Each row was made from one walk, in order. Every step used is in the known rows, and no mark comes twice. Write each row's walk.
Known rows:
L, N, J, F: -.13 .13 -.31 -.26 -.34 -.05 .31 .09 -.04 -.04 .18 .11 .08 -.11 -.06 -.01 .08 -.32 .23 -.08 -.05 -.10 -.08 .02 .16 -.09 -.03 -.02 .00
A, S, F, B, J: .43 .05 .18 .15 -.32 -.06 -.16 .05 -.04 .07 .10 .34 .10 -.13 .27 -.33 -.21 -.37 .18 -.06 .05 .08 .09 -.13 -.10 .21 -.26 .08 .11
B, S, L, N, J, F: -.20 .23 -.24 -.40 -.34 -.14 .23 .09 .08 -.27 .24 .27 -.13 -.26 .13 .02 .01 -.43 .21 -.13 -.11 -.19 -.11 .34 .13 -.13 -.05 .08 .07
G, B, J, F: .29 -.03 .14 -.08 -.08 .17 -.15 .01 -.02 .13 -.04 -.08 .21 .10 .04 -.03 .07 -.54 .00 -.09 .16 .13 -.13 .12 .23 .19 -.17 .13 .07
S, F: .13 .09 .05 -.14 -.06 -.18 .01 -.06 .06 -.09 .07 .06 .12 .03 .04 -.02 -.07 -.10 .11 .10 -.04 -.04 .01 -.21 -.09 -.08 -.12 .00 .02
N, J, L: -.06 .15 -.27 -.15 -.19 -.25 .03 .21 .14 -.16 .19 .01 -.03 -.22 -.09 .00 -.02 -.11 .11 .05 -.01 -.16 .02 .05 .12 -.11 -.10 .09 .00
N, J, F: -.02 .12 -.23 -.20 -.26 -.03 .13 .21 .04 .03 .16 .15 .16 -.03 -.17 -.08 .10 -.22 .10 -.09 .00 -.08 -.10 .10 .09 .07 -.13 .10 .00
G, B, F: .17 -.04 -.02 .04 .13 .31 -.25 -.04 .01 .06 -.17 -.24 -.02 .07 -.08 .07 .02 -.20 .09 -.05 -.03 .08 .03 .07 -.14 .13 -.11 .05 .11
S, F, B, J, L: .35 .16 .18 -.12 -.33 -.24 -.17 .12 .05 -.16 .11 .16 .06 -.21 .19 -.17 -.26 -.47 .15 .16 .15 -.02 .05 -.16 .03 .07 -.36 .08 .14
G, B, J: .14 -.12 .11 .07 .11 .18 -.19 -.03 -.02 .10 -.08 -.25 .05 .04 .13 -.01 .04 -.41 -.01 -.02 .03 .17 -.01 .05 .06 .02 -.08 .07 .15
B, S, A, J, L: -.02 .22 -.04 -.19 -.14 -.14 -.11 .02 .30 -.34 .17 .40 -.19 -.19 .23 -.15 -.23 -.29 .12 -.02 .12 -.18 -.03 .27 .11 .07 -.04 .15 .08
F, B, J: .15 -.06 .15 .11 -.14 .17 -.12 .14 -.11 .08 .00 .12 -.04 -.08 .15 -.19 -.09 -.34 .02 .00 .07 .14 .02 .01 -.08 .20 -.17 .04 .18
J, L, N: -.03 .13 -.08 -.15 -.21 -.25 .13 -.08 -.01 -.22 .08 -.03 -.09 -.22 .10 .11 -.11 -.12 .16 .06 .07 -.13 .04 -.05 .25 -.21 .03 -.08 -.05
J, F, B: .23 .15 .19 -.10 -.31 .07 -.02 .16 -.07 .04 .03 .26 .14 .01 -.09 -.21 .01 -.17 .07 -.04 .19 .03 -.04 .00 .04 .23 -.20 .05 -.05
B, S, A: -.03 .01 .02 -.17 .11 .02 -.10 .01 .12 -.23 .10 .20 -.17 -.06 .15 -.07 -.08 -.13 .05 -.03 -.09 .06 -.12 .17 -.05 .14 -.03 .01 .14
G, B: .09 -.03 .11 .03 .12 .11 -.12 -.04 .00 .04 -.09 -.25 .06 .09 -.02 .00 .12 -.11 .04 .02 .02 .10 .04 -.05 .03 -.06 -.03 .01 -.01
S, L, J, F: .04 .17 -.13 -.35 -.23 -.11 .20 -.04 .09 -.26 .31 .18 -.06 .08 .05 -.10 -.06 -.19 -.01 -.15 -.02 -.28 -.11 .04 .30 .06 -.12 .08 -.07
F, B, S, L: .02 .16 .21 -.10 -.11 .00 -.13 .15 .05 -.22 .07 .27 -.25 -.20 .20 -.17 -.07 -.15 .06 -.01 .01 -.03 .04 .24 -.12 .05 -.13 .07 .08
N, J, F, B, S: .02 .18 .02 -.18 -.32 .07 -.04 .34 -.03 .07 .14 .30 .06 -.18 -.05 -.19 .11 -.44 .18 -.10 .01 .06 -.04 .28 -.10 .28 -.21 .14 .16
G, B, S, N: .10 .07 .10 -.15 .13 .00 -.19 -.09 .00 -.02 .01 -.04 -.01 -.09 .17 .00 .12 -.29 .15 -.12 -.07 .20 -.11 .20 .04 .01 .03 .11 .03
S, J, F, B: .18 .23 .16 -.14 -.36 .04 -.05 .28 .01 -.13 .10 .35 .14 -.03 -.01 -.34 -.06 -.32 .10 -.14 .22 -.09 -.10 -.13 .07 .15 -.25 .06 -.11
F, B: .09 .04 .15 .05 -.13 .08 -.05 .13 -.09 .02 -.01 .11 -.03 -.04 .00 -.19 -.01 -.05 .06 .04 .06 .07 .06 -.08 -.12 .11 -.13 -.02 .02
S, N, J, F: .04 .20 -.32 -.34 -.31 -.16 .15 .14 .05 -.05 .27 .30 .15 -.09 -.11 -.12 .07 -.23 .19 -.16 -.03 -.06 -.24 .07 .21 .06 -.08 .14 -.11
F, B, J, L, N: .10 .09 .07 -.05 -.36 -.08 .01 .06 -.10 -.14 .07 .08 -.12 -.30 .25 -.07 -.20 -.48 .16 .05 .14 .02 .06 -.05 .18 -.02 -.15 -.05 .13
S, B: .05 .15 .17 .06 .03 -.11 -.11 .03 .08 -.16 .05 .16 -.08 -.04 .06 -.06 -.17 -.02 .17 .11 -.04 .01 -.06 -.01 .07 .02 -.03 .07 .00
F, B, S, A, J, L: .06 .28 .13 -.15 -.26 -.05 -.17 .16 .22 -.34 .17 .50 -.21 -.23 .23 -.34 -.24 -.33 .19 .00 .17 -.10 .04 .18 .00 .16 -.15 .13 .10
L, N: -.13 -.01 -.08 -.05 -.08 -.01 .19 -.11 -.10 -.07 .02 -.04 -.07 -.07 .11 .06 -.02 -.09 .13 .01 -.06 .00 .02 -.09 .07 -.17 .09 -.13 .02
F, B, J, L: .22 .07 .13 .01 -.28 -.07 -.17 .17 -.02 -.07 .05 .11 -.06 -.23 .15 -.14 -.18 -.37 .04 .05 .19 .02 .03 .05 .11 .15 -.23 .07 .12

Which walk is each row?
.23 .16 .21 -.04 -.17 -.04 -.14 .08 .06 -.05 .09 .31 .08 -.02 .11 -.11 -.23 -.44 .12 .02 .11 .04 -.21 .18 .28 .23 -.17 .17 .09
S, B, J, F
-.07 .13 .06 -.17 -.12 .00 .01 .07 .00 -.24 .25 .19 -.31 -.12 .26 -.22 -.07 -.28 .07 -.09 -.15 -.10 .06 .15 -.06 .11 -.13 .05 .17
F, B, S, L, J
.12 .24 -.17 -.29 -.43 -.08 .10 .28 -.03 -.05 .26 .40 .14 -.14 -.10 -.31 .05 -.27 .25 -.13 .04 .01 -.17 -.01 .09 .15 -.20 .12 -.10
S, N, J, F, B
.05 .20 .00 -.07 -.31 .04 .07 .01 .10 .06 .06 .33 .14 .07 -.01 -.14 -.01 -.26 .07 -.13 .21 -.16 -.04 .13 .13 .09 -.04 .16 -.06
A, J, F
-.05 .16 -.16 -.19 -.46 .04 .26 .22 -.13 -.03 .17 .20 .06 -.15 -.07 -.19 .06 -.36 .29 -.05 .00 -.01 -.02 -.07 .04 .01 -.15 -.05 .04
L, N, J, F, B
.14 .21 .01 -.30 -.35 -.03 .14 .09 .01 -.24 .31 .30 -.08 .05 .05 -.28 -.08 -.23 .05 -.12 .04 -.21 -.05 -.05 .17 .16 -.25 .06 -.05
S, L, J, F, B
.11 -.01 .02 -.08 -.10 -.06 -.06 -.09 -.02 -.11 -.01 -.28 -.04 -.17 .24 .11 -.07 -.52 .14 .03 .09 .03 .03 .00 .31 -.18 -.05 -.01 .10
G, B, J, L, N
.07 .18 -.08 -.15 -.38 .06 .07 .33 -.03 .05 .16 .26 .13 -.07 -.16 -.26 .09 -.26 .16 -.06 .06 -.01 -.04 .01 -.01 .17 -.24 .08 .03
N, J, F, B
-.09 .19 -.06 -.23 -.40 .05 .15 .23 -.11 .00 .15 .26 -.01 -.28 .06 -.14 .09 -.53 .30 -.11 -.06 .07 -.01 .19 -.04 .10 -.12 .01 .18
L, N, J, F, B, S
.03 .22 .11 -.22 -.16 -.02 -.11 .16 .09 -.10 .08 .29 .09 -.10 .10 -.11 -.03 -.46 .06 -.22 .10 -.09 -.16 .24 .09 .13 -.11 .14 .01
B, S, J, F
.08 .08 -.19 -.02 -.17 -.16 .11 -.10 .11 -.20 .35 .22 -.21 -.02 .22 -.18 -.11 .02 .03 -.23 -.13 -.27 .07 .02 .19 .01 .00 .07 -.11
A, S, L, J
.06 .13 -.39 -.02 -.23 -.20 .07 .09 .04 -.01 .29 .32 .03 -.20 .07 -.22 .02 -.02 .23 -.24 -.13 -.05 -.05 .06 .10 .00 .04 .13 -.15
A, S, N, J
.09 .36 .22 -.17 -.43 .06 -.07 .14 .16 -.16 .12 .61 -.09 -.14 .19 -.32 -.09 -.42 .12 -.13 .21 -.19 .00 .38 .00 .15 -.18 .23 .03
A, J, F, B, S, L
.02 .30 -.13 -.27 -.32 -.27 -.09 .29 .06 -.20 .26 .31 -.11 -.45 .11 -.19 -.03 -.34 .28 -.06 -.03 .00 -.04 .21 .04 .06 -.15 .17 .06
F, B, S, N, J, L
-.12 .23 -.12 -.07 -.34 -.19 .16 -.10 .09 -.19 .08 .15 -.11 -.19 .19 -.01 -.18 -.27 .20 .01 .15 -.25 .12 .01 .22 -.28 .08 .02 -.03
A, J, L, N
-.28 .01 -.36 -.09 -.16 -.04 .28 .06 -.05 -.06 .14 -.04 -.07 -.16 .02 .02 .04 -.19 .22 -.02 -.19 -.04 .03 -.08 .00 -.23 .06 -.09 .09
L, N, J
-.01 .23 -.38 -.29 -.25 -.38 .07 .15 .13 -.23 .30 .15 -.03 -.29 -.02 -.05 -.05 -.13 .20 -.03 -.03 -.14 -.12 .02 .24 -.13 -.07 .13 -.11
S, N, J, L
.23 .14 .11 -.18 -.42 -.26 .02 .00 -.05 -.21 .13 .12 -.02 -.28 .30 -.10 -.29 -.58 .28 .16 .09 -.03 .08 -.25 .10 -.10 -.26 -.05 .15
S, F, B, J, L, N
.24 .22 .02 -.02 -.36 -.09 -.06 .14 .10 -.07 .16 .43 .18 -.03 .07 -.27 -.08 -.19 .08 -.33 .19 -.19 -.09 .03 .24 .15 -.10 .13 -.22
A, S, J, F
.14 .12 .04 -.18 -.30 .08 .12 .10 -.12 .02 .23 .17 .07 .08 -.03 -.24 .03 -.31 .08 -.14 .03 -.03 -.01 -.10 .12 .29 -.19 .02 .02
L, J, F, B
.06 .07 -.11 -.24 -.18 -.01 .17 -.03 -.04 .01 .23 .07 .08 .11 -.04 -.06 .03 -.25 .01 -.18 -.02 -.09 -.08 -.01 .24 .19 -.08 .04 .01
L, J, F
.15 .24 -.39 -.12 -.36 -.44 .03 .12 .15 -.16 .35 .33 .00 -.34 .07 -.16 -.08 -.04 .25 -.19 -.01 -.17 -.04 .09 .30 -.03 -.02 .18 -.20
A, S, N, J, L
.07 .24 -.11 -.02 -.38 -.33 .05 .02 .08 -.29 .18 .24 -.07 -.30 .27 -.13 -.22 -.20 .23 -.19 .12 -.28 .06 -.11 .32 -.20 .01 -.02 -.21
A, S, J, L, N
.08 .09 .15 -.17 .00 -.17 -.11 -.05 .06 -.05 .04 .09 .04 -.10 .15 .03 -.04 -.27 .14 .05 -.10 .03 .00 .07 -.17 .00 -.10 .05 .18
B, S, F
.07 .28 .21 -.12 -.23 -.15 -.26 .31 .09 -.28 .09 .26 -.12 -.34 .21 -.21 -.15 -.39 .13 -.06 .15 -.10 .03 .09 .00 .06 -.21 .10 .05
F, B, S, J, L
.04 -.01 .21 .00 .19 .13 -.23 -.02 .02 .07 -.11 -.20 .00 -.04 .10 .05 .15 -.26 .06 -.05 -.04 .17 .03 .22 -.05 .04 .00 .06 .14
G, B, S
-.03 .05 .08 -.06 .12 .19 -.19 -.06 .20 -.18 .03 .14 -.11 .04 .21 -.22 -.02 -.38 .14 -.07 .01 .04 -.02 .18 -.06 .03 -.02 .10 .14
G, B, S, A, J
.51 .18 .18 .04 -.44 -.30 -.21 .10 .06 -.09 .17 .35 .09 -.26 .27 -.28 -.29 -.40 .20 .01 .18 -.06 .11 -.10 .09 .17 -.31 .14 .04
A, S, F, B, J, L
.00 .19 -.03 -.38 -.17 -.11 .08 -.03 .11 -.22 .29 .24 -.12 -.03 .17 -.05 -.03 -.37 .01 -.21 -.08 -.20 -.11 .32 .21 .14 -.10 .13 .07
B, S, L, J, F
-.10 .06 -.18 -.18 -.05 -.10 .15 -.07 .07 -.28 .28 .03 -.21 .04 .15 -.08 -.09 -.06 -.02 -.08 -.16 -.24 -.01 -.05 .13 -.07 -.04 .02 -.01
S, L, J
.19 .02 .04 -.10 -.21 .06 -.03 .05 -.01 .10 .04 .15 .15 .02 .06 -.02 -.05 -.42 -.04 -.10 .14 .02 -.15 .18 .20 .22 -.13 .11 .09
B, J, F
-.05 .05 .03 -.20 .14 .02 -.07 -.09 .09 -.21 .18 -.16 -.23 .00 .24 -.02 .06 -.34 .04 -.12 -.19 -.07 .01 .18 .07 -.05 -.05 .08 .13
G, B, S, L, J
.11 .15 .04 .08 .04 .11 -.23 .02 .09 -.14 -.04 .17 -.15 -.07 .01 .00 -.28 -.11 .23 .04 -.08 .01 -.07 .13 -.09 .21 -.10 .11 .12
S, B, F
.01 .28 -.02 -.29 -.38 -.04 -.03 .34 .11 -.19 .22 .42 -.09 -.23 .04 -.24 .02 -.37 .16 -.10 .00 -.12 -.07 .34 -.04 .14 -.25 .18 .09
N, J, F, B, S, L
.15 .25 .15 -.02 -.44 .13 .02 .14 .02 .06 .05 .44 .13 .02 .00 -.34 -.03 -.32 .13 -.09 .27 -.09 .03 .03 .03 .19 -.16 .14 -.04
A, J, F, B
.15 .35 .15 -.20 -.42 .03 -.05 .09 .02 .01 .14 .62 .07 -.15 .18 -.35 -.03 -.49 .24 -.22 .18 .01 -.11 .30 .05 .25 -.09 .23 .00
A, J, F, B, S, N
.20 .22 -.33 -.16 -.43 -.22 .12 .12 .06 .03 .33 .48 .19 -.14 -.03 -.23 .05 -.16 .23 -.32 .00 -.09 -.15 .14 .26 .14 -.05 .20 -.22
A, S, N, J, F
.29 .24 .00 -.12 -.47 -.09 .09 .07 .02 -.16 .36 .48 -.07 .00 .15 -.40 -.10 -.16 .10 -.27 .06 -.23 .03 .01 .24 .25 -.20 .13 -.15
A, S, L, J, F, B
